Each row comes from the steps of one walk. Every step used is in the known rows, and no mark comes twice. Write the walk behind each row, first mark first.
In the rows, 128 means zero.
Known rows
gogog vide damak: [181 145 116 186 123 140 112 149 179 127 144 156  62  81 121 129 116 137
 159  81 100 120 157]
vide damak: [139 190  79 174 129 177 122 127 140 148 141 133  86 118 101 119  98 142
 109 105 162 115 171]
zaso damak: [103 173  93 154 128 187 133 122 139 132 134 116 143 106 128  81 140  75
 152 126 205 169 181]
vide damak luzezo: [135 187  93 105 138 170 117 156 135 134 130 119  65  96  85 141 135 135
 121  94 149 114 164]
luzezo borem vide damak: [152 141  85 149 129  97 145 122 104 152 160 152  98 185 118 103 101 171
 105 142 103 133 126]
vide gogog: [106 124 104 158 110 136 103  68 145 172 127 121 177 133 131  99 117 172
  94 135 147 110 141]
damak luzezo lusof: [101 176 125  79 128 166 141 156 124  99 107 106 169  89 124 173 138 139
 125 113 151 135 174]
sodize zaso borem vide damak luzezo lusof: [142 151 114  74 138 152 150 130 168  60  91 107  46 132 144 212 130 149
 118 161  77 126 113]
sodize luzezo: [140 139 150 136 142 157 117 191 117 166 103 138 153 129 135 130  98  80
  91 137 145 119 147]
gogog luzezo lusof: [113 161 163 203 118 148 132 166 115 112  92 111 200  94 114 162 129 120
 131 116 110 125 162]
sodize zaso gogog luzezo: [133 129 170 178 150 155 130 107 155 138 110 116 183 111 144 126 126  17
 142 130 133  63 128]
borem vide sodize: [ 92  89 152 158 106 131 125 115  86 113 149 155 147 144 141 118 134 182
 124 148 164 150 107]
gogog vide damak luzezo borem: [193 153 105 104 130  93 110 154 178 120 137 133  51  88 105 137 129 145
 163  68  60 118 142]
borem vide damak luzezo: [139 137 121 121 139 147 145 174  96 132 149 151  64 133 109 138 158 139
 137 133 127 138 125]
damak luzezo: [119 158 127  98 129 163 116 169 127 126 115 125 128  94 116 130 154 119
 129 127 164 125 163]
zaso gogog: [109 108 116 154 137 170 146  83 121 172 144 111 188 125 141  81 103  97
 125 131 201  91 161]
borem vide: [125 102 140 180 126 146 144 156  91 139 146 171 140 157 149 103 142 136
 128 179 154 144 130]
gogog vide: [166 116 143 191 117 134 109 155 176 126 128 158 118  85 150 113 131 125
 164 114 115 128 154]
luzezo borem vide sodize: [110 108 123 128 104  79 124  92  91 123 153 146 155 176 133 100 107 202
 106 144 127 146 108]
borem vide damak: [141 132 111 182 133 151 150 150  99 144 155 163  81 154 122 116 126 151
 122 144 140 138 133]
gogog luzezo damak: [132 161 113 196 124 142 139 181 114 148 110 121 205  90  88 147 143  92
 153 105 156 113 160]
vide borem: [121 150  93 167 124 146 100 100 142 140 156 146  49 145 134  98  93 111
  99 106 211 122 149]
sodize zaso gogog vide: [161 101 151 148 146 143 129  93 202 125 131 137 150 102 180 119 111  37
 166 116 126  76 132]

Write each row's walk
[125  95 161 153 118 114 132  95 164  87  71 104 132 145 156 194 137 157
 109 186  39 119  81] : sodize zaso borem vide gogog luzezo lusof
[178 146 124 121 132 134 110 172 179 116 135 141  45  66 107 150 144 126
 175  66  89 122 147] : gogog vide damak luzezo
[137 125 128  76 132  90 138 161  95 130 132 145 126 153 123 116 154 144
 126 156 109 139 122] : damak luzezo borem vide
[108 139 127 113 106 156  90  61 183  69  92 102  99 117 147 160  99 184
  95 142 151 113 119] : vide sodize zaso borem
[ 83 130 172 134 120 142 131  60 143  89 109  82 223  97 141 176 102  93
 130  87 142  87 118] : vide sodize zaso gogog luzezo lusof
[122 146 120 105 138 147 165 169  94 106 142 136  97 126 112 170 143 154
 133 119 118 148 135] : borem vide damak luzezo lusof
[129  57 153 182 102 106 120 105 121 137  86 113 101 154 123 131 158 213
 109 195  57 130  82] : zaso borem vide gogog luzezo
[114 133 166 152 120  80 118 119 124  90 120 122 156 142 121 123 157  84
 158 126  87 153  87] : gogog luzezo borem vide sodize zaso damak
[ 87 144 154  94 116 144 120 133 109 110 104 100 200 109 135 183  76 155
  87  93 153 139 133] : vide sodize luzezo lusof
[121 131 147  44 127  78 116 118 125  88 127 134 125 150 136 146 148 142
 126 136 106 126  93] : damak luzezo borem vide sodize zaso
[145 115 106 103 124 145 140 148 121 107 113 119   9 137 105 155 146 201
 118 171  99 139 118] : zaso borem vide damak luzezo
[146  71 124 156 135 120 122  73 171 153 171 137  80 108 156  86  97  71
 159  81 169  97 129] : zaso gogog vide borem
[159 105 123 108 148 138 141 117 163 150 150 113  92  72 116 122 131  93
 179  67 118  87 144] : zaso gogog vide damak luzezo
[ 87 120 147 126 123 145 131  98 128  82 143 137 136 134 160 123 154  93
 155 142 174 167 100] : borem vide sodize zaso damak
[109  77 132 169 115 117 130  98 106 166 142 148 164 165 146 100 143 172
 110 170 124 136 103] : borem vide gogog
[153 107 146 116 142  89 139 184  87 169 123 154 149 186 142 117  98 104
  89 167  95 136 105] : sodize luzezo borem vide
[135 168 106  71 129 111 115 145 128 132 119 122 134 129 109 118 133 143
 117 128 130 122 157] : damak luzezo borem
[119  65 160 108 110 128 121 136 105 110  94 117  87 154 139 157 113 204
  92 184 108 151  85] : zaso borem vide sodize luzezo
[100 124  95  55 131  91 136  99 124 137 143 100 144 144 116  87 180 119
 147 134 121 176 113] : zaso damak luzezo borem vide gogog
[140  83 143 104 136  66 130 137  98 189 123 140 171 194 143 112  97 136
  72 161  70 126  83] : sodize luzezo borem vide gogog
[ 97 142 112  87 123 139 123 147 107 140 122 105 204 109 114 165  86 128
 109  88 196 128 132] : vide sodize luzezo damak
[113 136 139  87 119  97  97 119 114 139 118 113 170 141 122 130  73 158
  77 104 132 126 118] : vide sodize luzezo borem
[145  93 134 176 142  93 158 107  86 175 147 117 147 154  99  95 116 106
 136 117  89  88 110] : zaso gogog luzezo borem vide damak
[130 165 119  59 152 121 140 133 156  90 130 130 117 141 149 120 171  34
 165 145 127 158 116] : sodize zaso damak luzezo borem vide
[116 148 102  65 138 116 147 147 112 118 143 119 123 135 121  92 177  89
 165 137 143 183 136] : zaso damak luzezo borem vide
[124  91 105 138 117  64 129  74 109 167 144 144 170 193 141  84 117 193
  91 169  92 131 102] : luzezo borem vide gogog
[ 89 127 156  71 129 141 126 120 128  69 135 129 121 118 149 143 179  87
 168 132 163 164  93] : borem vide sodize zaso damak luzezo
[145  61 158  92 130  75 122  87 145 149 140 107 175 111 144 114  79 111
 138  75 101  98 106] : zaso gogog vide sodize luzezo borem
[101 180 103  84 139 179 130 150 138 116 123 103 122  84 112 106 177  65
 167 113 193 166 170] : zaso damak luzezo
[161 135 141 198 128  83 132 162  94 146 130 146 109 155  89 119 135 140
 125 131  57 123 111] : gogog luzezo borem vide damak
